What can hang from each mark
G: F Z
F: P R
R: F K Q
B: K Q
Q: B R
K: B
P: F K
N: F Z
Z: C

Each row was made from one small tree. The marks that hang from a mark follow it in brackets, in alphabetical order. Every link used is in the known rows. Write each row's tree.
In the rows, 128 means zero.
Known rows
K[B]: [136 111 115 154  97  99 126 112 152  88 143 115 118 119 144 113 145 168
 149 105 157 142 129 135 170 130 109 156 137]
B[Q[R[F]]]: [142 127 118 173 125 152 103  97 133 106 163  98 116 149 125 112 117 121
 203 125 123 149 167 157 153 137 109  75 121]
B[Q[R[F[P] K]]]: [135 162 129 171 153 148 119 141 131 140 154 135  86 135 105 101 100 103
 173 162 118 157 155 166 124 143 116  72 119]
Q[B[K] R[F[P]]]: [152 175  88 188 142 142 126 146 127  77 132 104  83 164 116 125 123 119
 167 115 131 168 143 143 110 110 119 114  76]
G[F[P] Z[C]]: [145 158  86 126 117 124 103 171 102 121 153 184 148  82 108 153  98 196
 124 142 189 103  86 147  95 103  78 137 128]
R[F]: [133 134 149 140 104 161  93 121 136  96 145 104 140 133 120 126 140 151
 175 134 108 143 166 129 143 153 118 113 126]
N[F[P]]: [152 145 151 171  95 115  78 101 102 118 154  89 158 132 142 123  96 184
 130 140 164 104 149 146 110 150 113 159  90]
B[K Q[R[F[P]]]]: [147 171 117 162 148 152 106 129 123 125 171 124  91 157 120 107  95 108
 165 119 144 167 164 154 107 128 106 101  93]
F[P[K[B]] R]: [120 113  94 160 122  66 159 185  90 112  87 173 128 120 130 115  85 184
 130  94 167 109  80 157 158 174 115 141 129]
P[F K]: [154 132 143 118  90 165 123 122 122 110 141 102 148 124 167 145 123 192
 169 124 149 115 109 144 156 124  96 141  82]
Q[B R[F]]: [147 129  88 195 120 145 121 118 137  61 123  76 113 152 115 127 147 129
 203 124 111 150 145 146 156 119 120  83  97]
R[F[P] K[B] Q]: [133 148 134 135 154  95 171 171 159 126 134 175  80  68  95  83 114 113
 163 192  91 153 156 151 151 152 154 119 157]
F[P R]: [104 130 120 152 115 110  96 160  80 121 129 147 150 169 108 128  82 191
 125 107 152 134 122 146 130 173 117 103 135]
Q[R]: [137 121 121 168 112 144  89 102 142  91 145  86 123 165 136 139 134 172
 170 113 147 152 139 163 168 135  82 101 114]
P[F[R[Q[B]]] K]: [122 115  96 122 127 119 204 141  77 113 123 121 129 121 125 125  86 183
 190 112 132 120 103 169 194 115 137  87  87]
G[F Z]: [129 127 111 138  96 155  93 117 100 103 161 140 144 118 106 164 136 205
 159 125 162 109 131 168 127  96  80 133 108]
Q[R[F]]: [152 136 128 172 118 164  75 116 144  73 126 100 125 156 119 139 136 141
 195 132 110 151 157 158 158 156  94  88 123]
P[F]: [152 144 147 128  89 158  80 100 124  96 159 100 162 147 148 148 121 186
 165 125 138 140 133 125 143 125 101 135 113]
B[Q]: [114 110 134 139 102 140 138  82 115 148 205  91 120 133 145 106 125 155
 158 103 155 143 160 138 145 112 118 113 117]
G[F[P[K[B]] R]]: [123 120  79 162 138  65 158 181  66 104  84 196 128  98 123 111  93 181
 151 118 160  74  84 179 136 144 104 175 118]
R[Q]: [113 109 146 119 116 137 145 107 133 137 188  99 125 115 130 119 127 171
 166 139 125 145 168 154 170 129 127 103 135]
R[F Q]: [127 118 148 118 122 151 138 124 141 118 166 114 128 108 112 111 126 142
 187 160  87 145 188 146 158 151 136  87 141]
G[F[P R[K]] Z]: [102 168 109 143 130 133  99 182  72 130 121 207 126 130  57 163  84 199
 130 138 154 121 110 195 119 128  80 111 116]
N[F Z]: [164 131 143 162  79 128  75  83  97  74 184  36 193 110 140 136 132 167
 113 136 166 132 165 152 139 159  84 152  82]
P[F K[B[Q]]]: [161 115 108 129  99 107 176 104 122 118 155 125 121  91 176 105 109 157
 174 107 166 112 101 141 170 102 114 152 103]
P[F K[B]]: [169 126 115 130  92 117 148 125 136  82 116 128 137  97 169 132 125 175
 170 115 155 116  89 138 179 125 101 169 100]
R[Q[B]]: [107  98 112 142 117 117 193 110 123 123 182  79 106 112 131 105 137 154
 171 128 129 145 153 143 167  93 157  96 113]
R[F[P] Q[B]]: [119 124 111 153 137 112 173 151 116 121 155 117 111  99 104  90 113 125
 169 168  99 127 159 125 116 121 179  87 124]
F[P R[Q]]: [ 94 120 123 132 134 100 135 160  87 146 154 153 134 140  97 115  65 186
 140 129 130 136 143 158 151 168 139  82 154]
N[F[R[K]]]: [120 165 162 149 116 137  90 100 105 118 128 108 137 157  97 136  94 182
 153 111 144 142 154 197 183 166  93 140  95]

Write each row's tree
[ 88 102  95 147 127 102 186 128  91 119 156 108 119 139  98 113 103 167
 166 104 128 150 143 160 185 122 152  77 125]	F[R[Q[B]]]
[164 127  80 201 133  81 123 132 127  96 135 144 103 124 122  87  97 111
 174 139 139 133 135 136 131 144 124 104 145]	K[B[Q[R[F[P]]]]]
[111  97  83 157 127  56 186 164  77 142 123 172 114 117 140  85  68 160
 136  91 175 108  91 155 155 151 130 126 122]	F[P[K[B[Q]]] R]
[ 99 130 111 146 134  91 169 125 122 136 146 155  87 130 104  92 102 143
 155  91 156 164 127 171 194 136 111 120 141]	F[R[K[B[Q]]]]
[111 133 114 124 128 138 203 102 132 128 201  80  77 122 125 112 142 147
 163  96 141 179 164 154 159  71 140 127  82]	R[Q[B[K]]]
[ 80 130 115 136 145 117 206 142 109 136 149 122  87 129  85 107 111 155
 170 119 114 171 142 179 198 118 147  78 118]	F[R[K Q[B]]]
[132 139 141 123 148 119 177 139 175 110 142 151  80  71  98  93 136 114
 189 170  87 167 169 165 192 138 138 114 152]	R[F K[B] Q]
[122 150  79 119 113 130 102 160  86 107 128 186 161 112  77 169  91 210
 148  95 181 121  85 177 156 124  61 115 137]	G[F[R] Z[C]]
[111 150 167 129 130 125 133 103 107 143 147 114 129 130  87 120  81 178
 167 132 126 143 173 214 201 160 111 111 105]	N[F[R[K Q]]]
[146 149  85 114 120 132 147 195  95 140 136 187 142  57 127 152  94 198
 127 137 199  80  61 163 108 103  73 143  98]	G[F[P[K]] Z[C]]
[114 149 172 107 146 170 151 136 158 140 163 126  93  93  95 108 137 124
 189 176  79 167 185 170 171 141 134  93 132]	R[F K Q]
[121 129 123 143 125 106 176 102 154 142 174 127  75 103 133  83 135 124
 156 116 150 161 141 155 175 104 121 139 126]	R[K[B[Q]]]
[ 89 111  87 160 136  80 180 159  75 131 149 134 118 137  95 102  78 165
 142 121 132 137 129 148 145 130 165  77 132]	F[P R[Q[B]]]
[162 106  89 173 131 117 170 125 142  91 120 121  92 104 147  94 121 113
 204 119 137 124 122 168 181 138 105 110 107]	P[K[B[Q[R[F]]]]]
[147 104  82 182 117  89 136  87 144  97 159 108 100 134 141  96 119 139
 174  97 171 149 127 158 181 113  99 115 130]	K[B[Q[R]]]
[138 108 107 153 111  81 165 167 123 113 117 143 112  91 164 110 119 166
 132 124 170 107  91 139 139 141 120 162 111]	F[P[K[B]]]
[150 146 126 176  95  94  61 130  50  85 144  93 211 139 102 140  69 180
  86 129 173 121 143 155 118 202  94 130 101]	N[F[P R] Z]
[142 166 100 194 153 134 135 163 138  94 110 115  81 141  98 113 130 107
 174 162 106 161 131 153 125 125 127  84  96]	Q[B R[F[P] K]]
[117 160 163 119 157 144 148 169 140 148 155 153  99  90  94 102 109 124
 163 195  88 153 175 159 133 149 148  87 140]	R[F[P] K Q]
[123 118 142 109 139 139 176 173 114 147 141 141 118  79 129 101 104 143
 168 177 106 106 147 152 134 159 154  95 113]	R[F[P[K]] Q]
[131 156 114 135 127  97 141 113 117 114 137 168 111 134 108 107  80 150
 169 106 142 162 112 162 191 124 107 130 136]	P[F[R[K[B[Q]]]]]
[127 129 146 130 132 131 132 149 122 133 161 136 127 105 107 102 103 139
 164 179  97 130 172 136 120 158 152  90 145]	R[F[P] Q]
[ 90 146 118 108 139 148 144 152  85 140 145 192 111 110  48 149  96 192
 165 142 132 133 140 222 177 110  89  87 127]	G[F[R[K Q]] Z]
[124 137 134 108 118 132 114 120  93 115 151 137 161 150 107 142  75 192
 173 122 122 145 142 159 184 151 116  89 138]	P[F[R[Q]]]
[108  99  97 135 142  58 202 191  94 128 111 180 111  94 122  97  72 174
 141 121 149 110 103 172 180 171 136 117 138]	F[P[K[B]] R[Q]]
[144 132 133 166  86 113  70  99  64  70 150  63 206 143 102 143  97 185
 113 109 164 136 154 164 162 194  76 133  99]	N[F[R] Z]
[179 154 127 146  92 120  89 103 122  78 182  49 201  83 143 137 118 162
 104 127 188 142 125 141 148 163  69 154 102]	N[F Z[C]]
[111 131  89 138 116 124 122 191  39 126 105 199 150 117  95 162  76 220
 130 117 176  74  80 189 119 135  80 114  95]	G[F[P[K] R] Z]
